What can hang from each mark:
H: A C V
M: Y
A: B
V: Z
Y: A
R: H
B: C
K: H Y
W: V
Z: A M R
E: V

Known rows, with every way that one mark hangs from another:
E(V(Z(M(Y) R(H(A))))): [ 21  10  26 -23  21   5  35  14 -31  -2 -33  44  72  10   2   0  -7  34
 -34  53 -35  36 -50 -25 -34  -5  33  -2  23 -25   8  -2  -5 -45 -36  30
 -22  28   1   6 -32  84  50  -1 -21  10 -17 -37  26 -47  28   3 -15  -1
  56  -4  25   1 -14 -12 -39 -28  43]
R(H(V)): [ 34  19  22 -20  21   0  26  17 -13  15   9  37  32  12  27  -2 -10  35
 -20  45 -20  24 -32   1 -37   5  32  37  11  -4  -6   4  -7 -42 -42 -28
  -8  31  -7   0 -38  31  46  -6 -45 -17 -50 -11  27 -25  16 -18   0  -3
  53 -15   0 -10  -8 -25 -22 -15  -6]
V(Z(M R)): [  7   6  35 -20  10  -5  38   4 -19  12 -13  25  68  10   8  -3 -20  33
 -11  65 -23  42 -38 -42 -27  -8  34  11  19 -21   6 -14  -5 -37 -40  12
  -5  23   3  14 -39  45  35  -1 -31  -2 -18 -22  29 -30  25  -4 -10  18
  49  -8  21   7 -18 -22 -22 -14  47]
M(Y): [ 16  14  24 -21  14  -7  39  11 -10   8 -11  36  55  18  27   1 -13  28
 -25  47 -26  18 -22 -13 -34   0  27  32  17 -16  -6  -7  -9 -39 -37   8
  -1  13  -6  -5 -41  44  40 -17 -32  -4 -32 -18  26 -15  15 -13  -3   5
  55 -10   7  -9  -1 -34 -26 -23  20]
K(H(A(B) C V) Y): [ 42   8  10  42  35 -18  42  29 -18  14  -8  56  18  18  39  18 -13  69
 -68  37 -11   7 -70  23 -43  -9  69   9  18 -34   3  13  -6 -47 -39 -22
 -68  30 -29 -22 -24  87  37  -6 -50 -11 -31 -25  25 -39  -4 -64   1 -17
  71 -41  13 -22   1  -6 -52 -17  31]
R(H(A(B(C)) V(Z(M)))): [ 47  10  27   2  29  -4  54  10 -13  17 -15  40  16   3   9   6 -17  41
 -41  46  -6  17 -73  10 -54   3  59   6  12 -23   4  23  -3 -50 -43 -28
 -48  49 -24  -5 -31  72  47   3 -58 -14 -25 -35  35 -52  15 -46  -6 -12
  45 -36  14 -13  -2  17 -30  -3  30]
V(Z(M R(H))): [ 15   7  34 -21  23  -6  32  10 -22  17 -20  24  71   7   6  -6 -13  35
 -21  67 -26  41 -48 -35 -35  -2  45   1  27 -17   5  -1   2 -38 -48   3
 -13  32  10  13 -30  52  46   9 -34  -2 -22 -28  30 -52  23  -2 -11  15
  66 -10  23  11 -22 -10 -22 -10  47]
W(V(Z(A(B) M(Y) R))): [ 13  -8  26   0  10  -3  42  14 -19  20 -43  46  84 -10  19   3 -21  66
 -26  69 -19  49 -43 -44 -52  -8  47  -6  43 -39  -7 -10  -6 -29 -25  21
 -17  17  -6   5 -17  70  35  -6 -41 -14 -29 -16  29 -36  19 -25   0  13
  81  -9  46  -1 -28  -5 -37 -12  75]
E(V(Z(A(B) M R(H)))): [ 23  -1  26 -12  17  -2  30  16 -26   2 -29  45  58  -7   0  -7  -6  48
 -29  60 -25  46 -47 -23 -50  11  54   0  25 -29  -4  -9  -4 -41 -32   2
 -22  32   0  15 -29  72  53   8 -38 -15 -22 -23  20 -67  24  -9  -3   4
  66 -13  32  -1 -19   9 -33  -8  36]
W(V(Z(M R))): [ 15   8  27 -19  -1  13  40   8 -20  11 -13  43  73   4  10  -3 -24  39
 -15  60 -26  50 -24 -44 -31 -14  19  13  23 -23   4 -16 -19 -35 -27  19
   4  12  -5   7 -29  39  33 -12 -38  -5 -27 -16  22 -23  34 -19  -9  15
  50  -2  27   7 -18 -22 -30 -18  49]
K(H): [ 27  10  22  -3  16 -13  31  17 -11  10   4  46  37  19  25  -4 -12  36
 -37  50 -31  22 -29  -3 -37   4  30  30   9 -14  -3  -8  -8 -42 -39 -17
 -12  19  -5  -4 -35  31  49  -8 -45 -17 -37 -16  16 -45  11 -27  -5   4
  61 -22   1  -2  -3 -21 -26  -9   8]
W(V): [ 26  21  17 -20  -3  15  42  12  -7   2   6  56  43  10  16  -2 -20  28
 -27  38 -28  34  -6 -11 -37  -4   8  39   5 -13  -4 -15 -28 -38 -24   1
  11   2 -18  -6 -36  22  36 -26 -45 -14 -38 -10  12 -18  30 -32  -1   5
  44  -8   5  -9   6 -27 -25 -18   9]
V(Z(M(Y))): [ 11   7  39 -29   8  -7  44   9 -18  19 -27  28  74  11  16   2 -18  25
 -11  63 -25  24 -37 -41 -31  -6  19  17  20 -23   3  -5  -6 -40 -41  19
   0  20  -4   5 -37  51  43 -12 -33  -1 -28 -33  36 -21  21  -3 -10  10
  51  -5  18   5 -12 -26 -23 -17  45]
V(Z(R(H(A)))): [ 18  20  24 -10  27  -7  40   9 -16   2 -11  34  48  13   0  -4 -18  30
 -41  51 -34  43 -56 -16 -39   0  41   3  14 -18  10   5   0 -43 -52  -4
 -23  31   3   9 -27  57  43   4 -38  -4 -12 -34  24 -67  25  -5 -13  15
  63 -20  10  -1   3  -4 -19 -11  41]
H(A V(Z)): [ 22  25  24 -10   5   1  46   7 -11   1   8  38  25  18  15   5 -27  28
 -16  38 -24  31 -48 -15 -30 -11  15  33  -4 -16  10  -4 -16 -45 -43  -9
 -14  27 -22   6 -41  43  30 -19 -47 -13 -30 -25  30 -19  25 -13  -8   2
  31 -20  -2 -18  13 -25 -20 -17  20]
A(B): [ 27  13  21  -6   9  -3  48   8  -2  -1   5  43  19   9  14  -3 -13  30
 -35  38 -17  23 -21   8 -46  14  49  34   2 -20  -3  -6 -13 -44 -30 -20
 -13  15 -16  -1 -39  36  39  -9 -50 -21 -26 -12  14 -36  14 -39   3   4
  47 -26   5 -16   8  -4 -22  -8   5]
Z(A M R): [ -1  -5  26  -4  26 -22  27  10 -14  17 -22  31  74   6  22   1 -13  62
 -21  65 -19  45 -46 -34 -40  -3  53   3  33 -21  -8 -23   0 -27 -38  10
 -17  19  -1  11 -39  61  24   4 -26  -8 -25  -9  30 -31  11 -10   2  14
  84 -15  32 -11 -27 -14 -30 -11  50]
Z(M(Y(A(B))) R(H(V))): [ 18 -18  22   8  48 -20  24  23 -21  29 -44  28  75  -2  42  10  -3  85
 -33  70  -9  31 -67 -21 -51  -3  86 -11  57 -29 -11   9  17 -30 -31   3
 -46  36   6  -1 -17  90  41  14 -32  -7 -43  -7  39 -23  -4 -27   8  -1
 100 -16  43 -14 -45  -6 -48 -24  56]
Z(A M): [  6   2  30 -14  19 -20  35  13  -9  17 -19  36  63   8  21   3 -14  46
 -21  58 -21  31 -41 -27 -45   0  32  18  21 -18  -9 -20  -7 -32 -41   1
  -9  17 -14   4 -42  51  32  -8 -34 -14 -32 -21  30 -28  13 -14   3   6
  76 -15  19 -14 -11 -11 -24  -5  33]
K(H(C V) Y(A(B))): [ 36  -5  10  44  40 -26  35  38 -18  19 -18  52  31   9  48  17  -9  84
 -64  49  -8  11 -72   9 -48  -3  77   7  33 -38  -9  10  -2 -42 -34 -26
 -63  31 -19 -20 -13  84  47  -1 -51 -23 -42 -15  25 -37 -10 -62  10 -12
  87 -37  19 -22  -9  -6 -53 -14  32]
Z(A M(Y) R(H(C))): [ 15  -6  23   2  52 -29  29  21 -21  32 -41  35  86   0  30   8  -6  75
 -41  71 -16  34 -74 -20 -49  -4  80 -17  56 -26 -16   2  12 -34 -47   6
 -48  39   1  -2 -23  95  36  19 -28   1 -22 -24  40 -57   5 -21   3   1
 105 -25  41  -7 -36   0 -44 -12  70]

Rows:
[ 33   5  25   2   7  -8  47   9  -8  12   0  39  13  -1  17   1 -26  45
 -13  52  -3  28 -52  -9 -47   7  49  29  11 -24 -10  -1 -13 -42 -33 -35
 -22  40 -25   8 -38  45  38  -6 -63 -35 -32 -13  31 -33  18 -37   3   2
  35 -33  12 -15   0  -7 -24   1  21]  H(V(Z(A(B(C)))))
[ 30   9  21  17  21  -2  58   9 -16  10   0  39  22   3  18  11 -24  59
 -30  42  -3  34 -75  -4 -38 -12  76   5  17 -34   8   2  -9 -53 -35 -13
 -61  43 -29   1 -30  85  21   5 -51  -8 -10 -26  34 -38  17 -52  -3  -7
  36 -43  25 -19  -7   6 -43 -14  54]  H(A(B) C V(Z(M R)))
[ 12   3  31 -17   4  -1  42  16 -18  21 -38  48  86  -2  19   4 -23  47
 -17  64 -28  40 -37 -48 -46 -12  11  10  32 -28  -6 -12 -14 -30 -32  23
   1  12 -13   2 -25  53  41 -21 -41 -13 -37 -26  31 -25  26 -12  -3  10
  72  -2  32   0 -14 -18 -28 -13  59]  W(V(Z(A M(Y))))
[ 28  14  17  -3  18   1  41  18 -18  13 -11  54  59  -7  10  -2 -22  52
 -40  55 -28  54 -51 -21 -47  -2  41   4  31 -25  -8  -1 -12 -39 -39 -10
 -23  28  -9   3 -14  56  42   0 -50 -18 -22 -23  19 -71  31 -26  -2   9
  72 -23  24   0  -7   0 -28  -4  52]  W(V(Z(A R(H(C)))))
[ 13   5  16  15  32 -22  41  24  -9   2 -30  43  47  14  24   9  -9  54
 -60  46 -20  17 -46  -4 -51   5  53  12  22 -34  -3   0  -5 -33 -35   1
 -28   7 -10 -10 -23  70  44 -12 -35 -13 -29 -19  22 -27  -1 -32   7   6
  88 -17  16 -23   7  -6 -33 -16  29]  K(Y(A(B)))
[ 23   0  32 -16  32 -13  29  23 -22  28 -34  28  71   4  31   6 -11  53
 -19  66 -21  25 -64 -31 -44  -4  36   8  36 -20  -6  11   5 -38 -44  -2
 -21  39  -1   2 -19  64  55  -1 -41 -12 -49 -27  41 -26  11  -6  -2  -1
  77  -9  22  -4 -22 -18 -28 -15  39]  R(H(V(Z(M(Y(A))))))
[ 17 -14  29   6  30 -19  52   8 -16  15 -45  30  63  -1  13   6 -18  56
 -35  70  -8  30 -68 -29 -49  -1  73 -13  41 -40  -4   6   4 -38 -30  12
 -39  36  -3   2 -23  86  43  10 -39  -6 -10 -26  35 -43  12 -32  -3  11
  65 -25  36  -5 -21   1 -40 -10  74]  V(Z(M(Y(A(B(C)))) R))
[ 40  22  10  17  19   1  60  12  -4   1  21  53  -8  10  24  11 -19  47
 -43  22  -6  18 -57  28 -42  -1  64  32   1 -24   1   4 -19 -56 -32 -31
 -54  34 -42 -12 -37  67  23  -8 -58 -17 -21 -20  24 -32  14 -64   4 -18
  31 -49   3 -36  17   2 -39 -13  13]  H(A(B) C V)
[ 27  -2  18   8  33 -20  55  14  -2   6 -30  44  32   7  25   8 -12  49
 -52  48 -11  12 -52   7 -57  11  65  12  27 -32 -15   9  -4 -41 -26  -7
 -37  25 -17 -13 -26  74  47  -5 -48 -15 -22 -20  26 -35   5 -47   7  -2
  64 -33  16 -25   5   1 -37 -11  33]  M(Y(A(B(C))))
[ 16 -19  23  14  37 -28  44   9 -12  22 -44  36  62  -2  26   7 -13  75
 -37  69   1  27 -63 -15 -56   2  92 -13  48 -37 -16  -2   7 -31 -29   5
 -47  34  -8  -2 -33  93  30  12 -36  -8 -16 -12  36 -38   1 -43   6   4
  82 -30  45 -16 -32   4 -47  -9  70]  Z(A(B(C)) M(Y) R)
[ 33   8  30  -2  30  -8  44  17 -18  22 -30  35  46   4  22   8 -13  51
 -35  53 -16  20 -68  -7 -51  -2  53   3  24 -26   4  20   4 -44 -45  -9
 -42  40 -13  -2 -23  79  46  -1 -47  -8 -36 -34  39 -41   9 -25  -5  -7
  68 -23  23 -11 -12   3 -32 -14  42]  R(H(A(B) V(Z(M(Y)))))
[ 32  13  24 -14  14  12  43  14 -23  18 -13  49  66  -2  10   0 -18  44
 -32  57 -23  46 -44 -26 -38 -10  39   3  29 -23   0   1 -14 -44 -35   4
 -20  28  -8  -2 -20  55  42  -1 -44  -3 -22 -27  24 -53  34 -34  -8   4
  56 -15  28   9 -18  -4 -34 -12  53]  W(V(Z(M R(H(C)))))
[ 14 -15  24   5  52 -25  32  20 -17  23 -52  31  81   1  31   5  -2  76
 -50  70 -17  31 -66 -18 -57   2  85 -20  55 -32  -9  10  17 -32 -35  11
 -46  30  10  -2 -14  93  47  17 -29  -2 -29 -18  33 -45  -2 -26   4   6
 109 -18  42 -10 -36   6 -43 -19  63]  Z(M(Y(A(B))) R(H))
[ 41   9  11  15  39  -6  43   8 -10   5  -1  42  11   8  16   3 -14  55
 -51  41  -5  28 -62  23 -49   4  83   6  19 -20  -1  16  -1 -44 -35 -30
 -53  43 -14  -6 -32  71  34  11 -47 -11 -20 -11  26 -47  12 -49  -1  -6
  55 -38  15 -21  -8   5 -39 -13  24]  Z(R(H(A(B(C)) V)))
[ 32 -15  21  16  43 -21  32  13 -14  28 -26  35  41  -8  26   4 -11  82
 -34  67   7  32 -72  -2 -58   6  97  -9  43 -25 -15   7   9 -34 -33 -28
 -53  51 -10   2 -31  81  36  21 -47 -20 -31  -6  36 -47   2 -47   8  -3
  80 -35  38 -15 -38  13 -43  -2  46]  Z(A(B(C)) M R(H(V)))
[ 15  12  31 -12  29 -10  39   8 -20  12 -23  29  66  11   3  -1 -15  38
 -36  60 -30  40 -62 -28 -39  -6  44  -7  23 -21  12   2   3 -41 -53   9
 -27  32   3   9 -29  67  41   7 -32   3 -13 -38  31 -59  23  -7 -14  11
  70 -16  21   3 -13   1 -23 -12  55]  V(Z(M R(H(A))))
[ 25  22  19  -8  14   9  43  11 -16   2 -11  52  55   6   2  -3 -22  36
 -44  47 -37  50 -41 -19 -42  -8  25   5  19 -22   8   1 -14 -39 -40   5
 -15  18  -6   1 -20  51  41 -10 -43  -6 -21 -26  18 -57  33 -19 -11  11
  63 -13  17   0   2  -5 -25 -15  44]  W(V(Z(R(H(A)))))
[ 22 -12  21  14  52 -29  37  20 -17  31 -45  37  72  -8  31   9  -4  83
 -51  69  -7  32 -77  -7 -61   6 105 -23  57 -34 -17   9  15 -36 -41  -5
 -62  41  -3  -3 -18 104  39  23 -38  -6 -20 -22  37 -68  -1 -39   7  -2
 107 -35  48 -11 -36  19 -47  -7  73]  Z(A(B) M(Y) R(H(C)))
[ 16   9  27 -31  -3  13  34   9 -27  -7  -8  40  59   8  -1  -7 -13  24
 -10  52 -30  42 -22 -35 -23  -3  22  21   7 -20   5 -24 -19 -44 -26  22
   2  19  -1  14 -44  49  42  -7 -26   0 -20 -20  18 -29  36   0 -11   7
  29  -1  18   4 -13 -27 -32 -24  23]  E(V(Z(M R)))
[ -1 -11  25  -5  38 -23  31  14 -16  17 -40  29  90  11  32   8 -10  66
 -30  67 -20  33 -52 -37 -37 -10  57  -4  46 -29  -7 -11   6 -28 -31  30
 -25  18   6   0 -28  79  33   2 -18   5 -27 -13  35 -14   5 -13   2  11
  89  -9  35 -12 -30 -23 -42 -27  62]  Z(M(Y(A)) R)
[ 26  -4  23   5   9  -1  52   7 -14  14 -28  51  55  -9   6   0 -26  58
 -32  63  -9  47 -48 -27 -54  -4  54  -3  31 -35  -7  -8 -14 -35 -23   0
 -25  26 -17   3 -25  63  35  -3 -52 -19 -18 -17  25 -47  27 -46  -1  10
  59 -22  37  -2 -17   8 -36  -2  63]  W(V(Z(A(B(C)) M R)))
[ 12  -7  25  -4  38 -20  14  16 -20  29 -22  28  72   0  32   2 -10  76
 -16  70 -13  43 -59 -28 -44  -5  62   1  42 -15 -11  -9   9 -27 -43  -8
 -27  37   3  10 -32  64  32  13 -32 -13 -44  -5  38 -31   7 -10   4   4
  94 -14  34  -9 -42 -15 -33 -13  42]  Z(A M R(H(V)))
[ 39  23  17  12  12   2  65  11  -8   3  15  48  -2   5  15  10 -26  40
 -35  28  -9  24 -65  13 -40  -2  56  27  -1 -28   6   7 -17 -58 -37 -30
 -51  39 -39  -4 -32  67  28  -8 -64 -19 -15 -31  27 -44  21 -53  -1 -12
  23 -47   5 -25  19   6 -31  -8  26]  H(A(B) C V(Z))
[ 32  29  19  -1  11   3  57  10 -12   3  19  44  11  15  15  10 -27  31
 -26  30 -18  27 -62   0 -28 -10  32  33  -2 -20   6   0 -20 -56 -44 -20
 -36  36 -35  -4 -37  57  27 -13 -53 -10 -17 -33  30 -33  27 -35  -6  -7
  20 -37  -1 -21  19 -14 -28 -14  24]  H(A C V(Z))
[ 36  19  14  10  24  -7  67   3   3  -9   1  53  -5  16   4   4 -20  28
 -61  27 -12  13 -49  30 -52   9  57  21  -3 -25   3   7 -16 -50 -33 -21
 -43  26 -34 -13 -42  63  34  -9 -53 -12  -5 -29  18 -51  16 -60  -2  -7
  37 -44   0 -29  27  15 -29  -5  16]  H(A(B(C)))
